Each row comes from the steps of one walk. Every step used is in the known rows, and no mark comes twice. Write the walk behind each row, first mark first.
Known rows:
gelig > vumeb > tugesiz > rado: [ -9  -2   8  -9   7   1  11  -5  -2   5 -45  -4 -24  -9  -2   8  10 -19
  -1  -1  -3   3  -1   1 -18   0  -3   3  -1   0]
gelig > vumeb > tugesiz: [-10  -3   7 -13   5   2   6   0  -3   4 -10  -2 -26  -7   0   7   8 -19
  -1   1  -2   2   0   0 -18   4  -6  -1  -2  -1]
forupom > vumeb: [  1  -2   7   0   4   0  -1  -4  -5  -2   2   0 -25  -2  -1 -10   0  -6
   0  -3  -3   0   0  -5 -27  -2  -1   0  -1   0]
gelig > vumeb: [-10  -4   5  -1   2   1   1   3  -3   3   0   1 -31  -5   0   5   2 -11
   1   2  -3   0   0   0 -18   5  -4  -1   1  -2]
kabo > vumeb > forupom > veni: [ -2   4   5  -5   2   6   1  -4 -12  -1 -32   0   5  -4   1 -28  -7  -3
   1   4  -8  -6   0   7 -42   1   2 -14   2  -3]
kabo > rado > gelig > vumeb > forupom: [ -9   1  -3 -10   9   2   1  -1  -3   6 -19  -6 -16  -8  -4  -6  -4  -1
  -5  14 -17  -6   3  -7 -25  -2  -3  -5  -1   0]
milu > vumeb: [  3   0  -9   0  -2  -2   3  -1   3   5  -4   0  -9   3   0 -10  -5  -3
   0   2  -4  -1   1   3  -4  -8  -1  -6   2  -1]
rado > kabo > vumeb: [ -2  -5   1   0  -2   1   1   3  -1   0 -21   7  16   0   1 -18   0 -10
   0  -1  10  -2  -1  -5  -4   1   5   1  -3   1]
timig > rado > gelig: [  1 -15  -2   3   0  -2   1  -3  -1  -3 -21  -3  -4  -2   0 -12  -2   2
  -1   7  -6   0   3  -2  -3  12   5   6  -5   4]
milu > rado > gelig: [  2   0   0   2   2  -3  12  -5   4   3   2  -3  -4  -3   0  -8 -13   2
  -3  11  -5  -1   3  -5  -3 -25   1   6  -4   4]
magidib > rado > gelig: [  2   0  -3   0  -1  -2   1  -2  -3   2  -6  -2 -13  -5  -1   0  -2   0
  -2   8  -4  -2  -1  -1  -2  -5   4  -1   7   2]
veni > forupom > vumeb: [  0  -2  10   4  10  -3  -4  -4  -7  -1 -17 -11   5  -4  -3  -9   0  -2
  -2  -5  -9  -4   0  -2 -22   1  -3  -4  -3  -1]
milu > rado > forupom > vumeb > tugesiz: [  4   2   3 -12  10   2  16  -8   4   1  -6 -11 -33  -2   0  -7  -2 -17
  -3  -7 -17   1   1  -3 -24 -21  -9   9 -14   3]
timig > vumeb: [ -2  -2  11  -1   0  -1   1  -1  -2  -2   3  -1 -37   2   1 -18   0   6
   2   7   4   1   0   2   5   4  -6  -9   1   0]
rado > gelig > vumeb > tugesiz: [ -9  -3   5 -12   6   0   7  -3  -4   4 -19  -4 -23 -11  -1   2   4 -18
  -2  10  -5   2   3  -3 -21  -5  -4   2   0   4]
forupom > vumeb > gelig > rado > kabo: [  4 -18   9  10   6  -3   9   1  -5   0 -10   4 -12  -7  -6 -17  10 -14
  -2  -6   2  -1   0 -11 -15  13   4   2 -19   2]
tugesiz > rado: [  1   0   2   5   1  -1   5  -4   1   1 -35  -2   3  -2  -2   2   4   0
  -1  -2  -1   1  -2   0   2  -4   3   4   2   1]
vumeb > gelig > rado > forupom > veni: [  4  -4   0  11   2   3   9   0 -12   1  -7  -6 -15  -7  -5 -12   9 -10
   0  -2 -16   0   1   8 -20  13  -4   5 -16   1]
milu > rado > forupom: [  4   2  -6  -1   2   1  11   0   8   3   3  -8 -12   3   0   1  -8  -3
  -1  -2 -15  -1   1   1   5 -19  -6   9  -9   2]
veni > forupom: [ -1   0   2   3   6  -3  -4   0  -1   1 -19 -11  30  -1  -2   2   0   5
  -2  -2  -6  -4   0   3   5   3  -2  -3  -1  -1]
rado > gelig > vumeb: [ -9  -4   3   1   2  -1   2   0  -4   4  -8  -1 -26  -9  -1   0  -2  -9
   0  12  -6   0   2  -4 -20  -5  -3   1   3   3]
veni > forupom > vumeb > tugesiz: [  0  -1  12  -9  14  -2   0  -7  -7   0 -28 -13   9  -6  -3  -6   5 -10
  -3  -7  -8  -1   1  -1 -24   1  -5  -3  -5   0]
kabo > rado > forupom > vumeb > gelig: [  5   8  -2   6  10   1  -2  -8  -1   0   9  -6 -23  -5  -4 -13  15 -14
  -2  -7 -19  -1   1  -5 -30  -2  -9   9 -11   0]
tugesiz > vumeb > gelig > rado > kabo: [ -4 -14   5  12   5  -3  11   2  -1   4  -2   3  24 -10  -5 -11  15 -18
  -2  -3  12  -1   0  -5  13  13 -10  -4 -16   3]
timig > vumeb > forupom: [ -1  -3   8  -7   5   2   2  -2  -1  -2 -21  -5 -24   3   0 -18  -4  12
   0   8  -8  -4   0   3   4   3  -4 -22   0   0]
gelig > rado > forupom > vumeb > tugesiz: [  3 -12   2 -13   8   3  15   2  -2   1 -23 -13 -30  -5  -6  -3   5 -15
  -3 -10 -15   1   1   1 -28   9  -4   7 -19   1]
gelig > rado > forupom: [  3 -12  -7  -2   0   3  10   9   2   3 -14 -11  -9   0  -5   5  -1   0
  -1  -5 -13   0   0   5   1  11  -1   7 -14   1]
magidib > vumeb > gelig > rado: [  4 -11   5   7   8  -3   9   3   0   4  -8  -2 -38  -8  -4   8  10 -15
  -1  -6 -11  -2   1  -1   2  16  -1   2 -15  -3]
magidib > rado: [  3  -1   0  -2  -2   0   0   0  -2   2   2  -1 -17  -2   0   5   3  -1
   0  -1   0  -1  -4   2   1   4   2  -3   5  -2]
veni > forupom > vumeb > gelig: [  2   0  12  13  13  -5  -5 -10  -5   0 -15 -10  14  -8  -3  -9  12  -9
  -1  -8 -13  -4   1  -1 -26   0  -5  -6  -5   0]
timig > vumeb > forupom > veni: [ -3   3  14  -4   4   3   1  -6 -18  -4 -17  -1 -38   0   0 -35  -7   9
   2  13  -7  -3   0   6 -15   6  -5 -22   0   0]

Which walk is each row?
[ -2  -4   3 -12   2   2   6   1   0   0 -31   4  20  -3   1 -16   5 -18
  -1  -2  11   1  -1  -4  -6  -1   3   1  -5   2] : rado > kabo > vumeb > tugesiz
[  1   2   1  -5   6  -2  12 -10   0   2 -53  -6  12  -8  -3  -2   6  -7
  -4   5  -3   3   1  -2  -2 -15   3   6   0   6] : vumeb > tugesiz > rado > gelig
[ -9 -19   3   1   2  -1   2   0  -4   1 -21  -3 -34  -7   0  -7   0  -9
   0   9  -8   0   2  -3 -21  17   0   5  -4   3] : timig > rado > gelig > vumeb
[  1   0   0  -8  10   2   0   0   0   1 -28  -3 -27   0   0   7  -4  -5
  -2  -1 -20  -7   0  -3   8   1  -1 -12  -3  -2] : magidib > vumeb > forupom
[  6 -10  -6   8   3   1  10   3   5   4 -11  -9   0  -4  -5   3  11  -8
  -1  -7 -17  -1   1   6  -2  10  -3   5 -17   1] : vumeb > gelig > rado > forupom
[  2 -13  12   8   2  -3  10   0   0   1  -1  -3 -35  -4  -4 -18   9   2
   1   3   2   0   1   5  -2  18  -4  -8 -13  -1] : timig > vumeb > gelig > rado
[  4 -11  -4   6   2   1  10   4   6   4 -24  -9   6  -6  -4  -9  11 -14
   0  -9 -14  -2   1  10 -24  10  -1   4 -15  -1] : kabo > vumeb > gelig > rado > forupom
[-10   3   1 -15   8   0   5  -2  -4   6  -6  -4 -26 -11  -4  -3   6 -15
  -5  12  -3   1   3  -7 -26  -1  -5   8  -5   2] : kabo > rado > gelig > vumeb > tugesiz
[  3   0   9  10   7  -3  -1 -10  -2  -1   4   2 -15  -6  -1 -12  11 -14
   0  -5  -7   0   1  -4 -31  -3  -3  -2  -4   0] : forupom > vumeb > gelig
[  4 -12   2   8   2  -3   9   2   3   3  -5  -3   4  -6  -4   0  10  -5
  -1  -4  -2   0   1   3  -7  13   2   1 -14  -1] : vumeb > gelig > rado
[ -1   0  11  -6   6  -3  12 -11  -2  -1 -50  -7 -27  -7  -2 -21   5  -1
  -2  12   0   3   1   0   2 -11  -2  -3   1   6] : timig > vumeb > tugesiz > rado > gelig
[ -1  -6   0  -2   4   2   7  -1   2   1 -79   1  33  -1  -2 -16  -1  -4
  -2  -2  -3  -5  -2  -4  -3  -5   9  -8  -1   2] : tugesiz > rado > kabo > vumeb > forupom
[  4 -14  12  12  12  -6   5  -2  -5   3 -22 -13   9 -10  -7  -9  10  -6
  -2  -9 -11  -4   1   1 -30  15  -1  -3 -15  -2] : veni > forupom > vumeb > gelig > rado
[  6   3   3  15   9  -1   5 -12   0   0 -37  -7 -15  -7  -3  -7  16 -17
  -1 -11 -22   0  -1  -1 -23 -10  -4   6  -6   4] : tugesiz > rado > forupom > vumeb > gelig
[  2 -12   4   7   1  -1  10   1   4   4 -18  -2   9  -8  -3 -11  10 -11
   1  -6   0  -2   1   7 -29  13   3  -1 -12  -3] : kabo > vumeb > gelig > rado
[  4   2  -5  -7   3  -2  13  -8   5   6 -50  -4  -3  -2  -1  -6   4 -11
  -3  -2  -4   1   0   4  -4 -13   1  -3   1   1] : milu > vumeb > tugesiz > rado
[  8   1   1   7   6   0   0  -8  -2   1   0  -6 -34  -6  -2  -4  14 -18
   0 -10 -22  -2  -2   1 -25  -2  -5  -2  -2   1] : magidib > rado > forupom > vumeb > gelig
[ -9 -21   0  -6   7   2   3  -1  -2   1 -45  -7 -19  -6   0  -7  -4  -3
  -2  11 -20  -4   3  -2 -21  17   1  -7  -5   3] : timig > rado > gelig > vumeb > forupom
[  3   3   4   8   9  -3  -1  -4   0   2  -1   2 -31  -6   0   6  11 -18
   0  -5 -12  -2   0  -3   6   1  -4  -1  -5  -2] : magidib > vumeb > gelig
[  3 -17   1  10   2  -2   9   5   1   2 -12   3  14  -5  -5  -6  10  -8
  -2  -3   5  -1   0  -6  11  14   5   1 -17   2] : vumeb > gelig > rado > kabo
[-10  -6   8  -7   6   1  11  -1  -4   3 -52   2 -15  -8  -2   3  11 -23
  -3  -1   4   3  -2  -8   1   1   0   4  -4   4] : gelig > vumeb > tugesiz > rado > kabo
[  1   0  13  -4  15  -4   6 -11  -6   1 -63 -15  12  -8  -4  -5  10 -10
  -4  -9  -9  -1  -1   0 -22  -3  -2   0  -4   1] : veni > forupom > vumeb > tugesiz > rado
[ -1   0  14  -8   5  -1  12  -9  -2  -1 -42  -6 -32  -3  -1 -14   9  -2
   0   3   4   4  -1   4   4  -1  -4  -5  -1   3] : timig > vumeb > tugesiz > rado
[ -8  -4   2  -1   8   0   8  -5  -2   5 -66  -7  -9 -10  -3   0  -3  -4
  -3  11 -20  -4   1  -3 -19 -10   2  -8   5   4] : tugesiz > rado > gelig > vumeb > forupom
[ -1   5   3  -4   3   5   1  -4 -15  -2 -19   0  -2  -2   0 -16  -7   3
  -1   6 -11  -4   0   3 -19   2   0 -13   1  -1] : vumeb > forupom > veni
[  0  -8  -2   3  -1   6   0  -2 -15  -5 -17  -5 -26   0   0 -18   0  -5
   1  -1 -16   1   0   6 -14  22  -2   9 -10   2] : timig > rado > forupom > veni
[ -8  -3   5   6   4  -2   7  -4  -3   5 -42  -2 -24 -11  -2   1   2  -9
  -1   9  -8   1   0  -3 -19  -8   1   5   5   3] : tugesiz > rado > gelig > vumeb
[ -3 -10   6  11   5  -3  10  -1   0   5   5  -3  14 -11  -5  -5  14 -14
  -1  -4   4   0   1   4  -5  12 -13  -5 -11   0] : tugesiz > vumeb > gelig > rado
[ -7   0   0  -8   7   4  11  -3   0   5 -52 -11 -26  -7  -2  12  13 -22
  -2  -5 -17   3  -1   4 -12  -3  -7   7  -4   3] : gelig > vumeb > tugesiz > rado > forupom
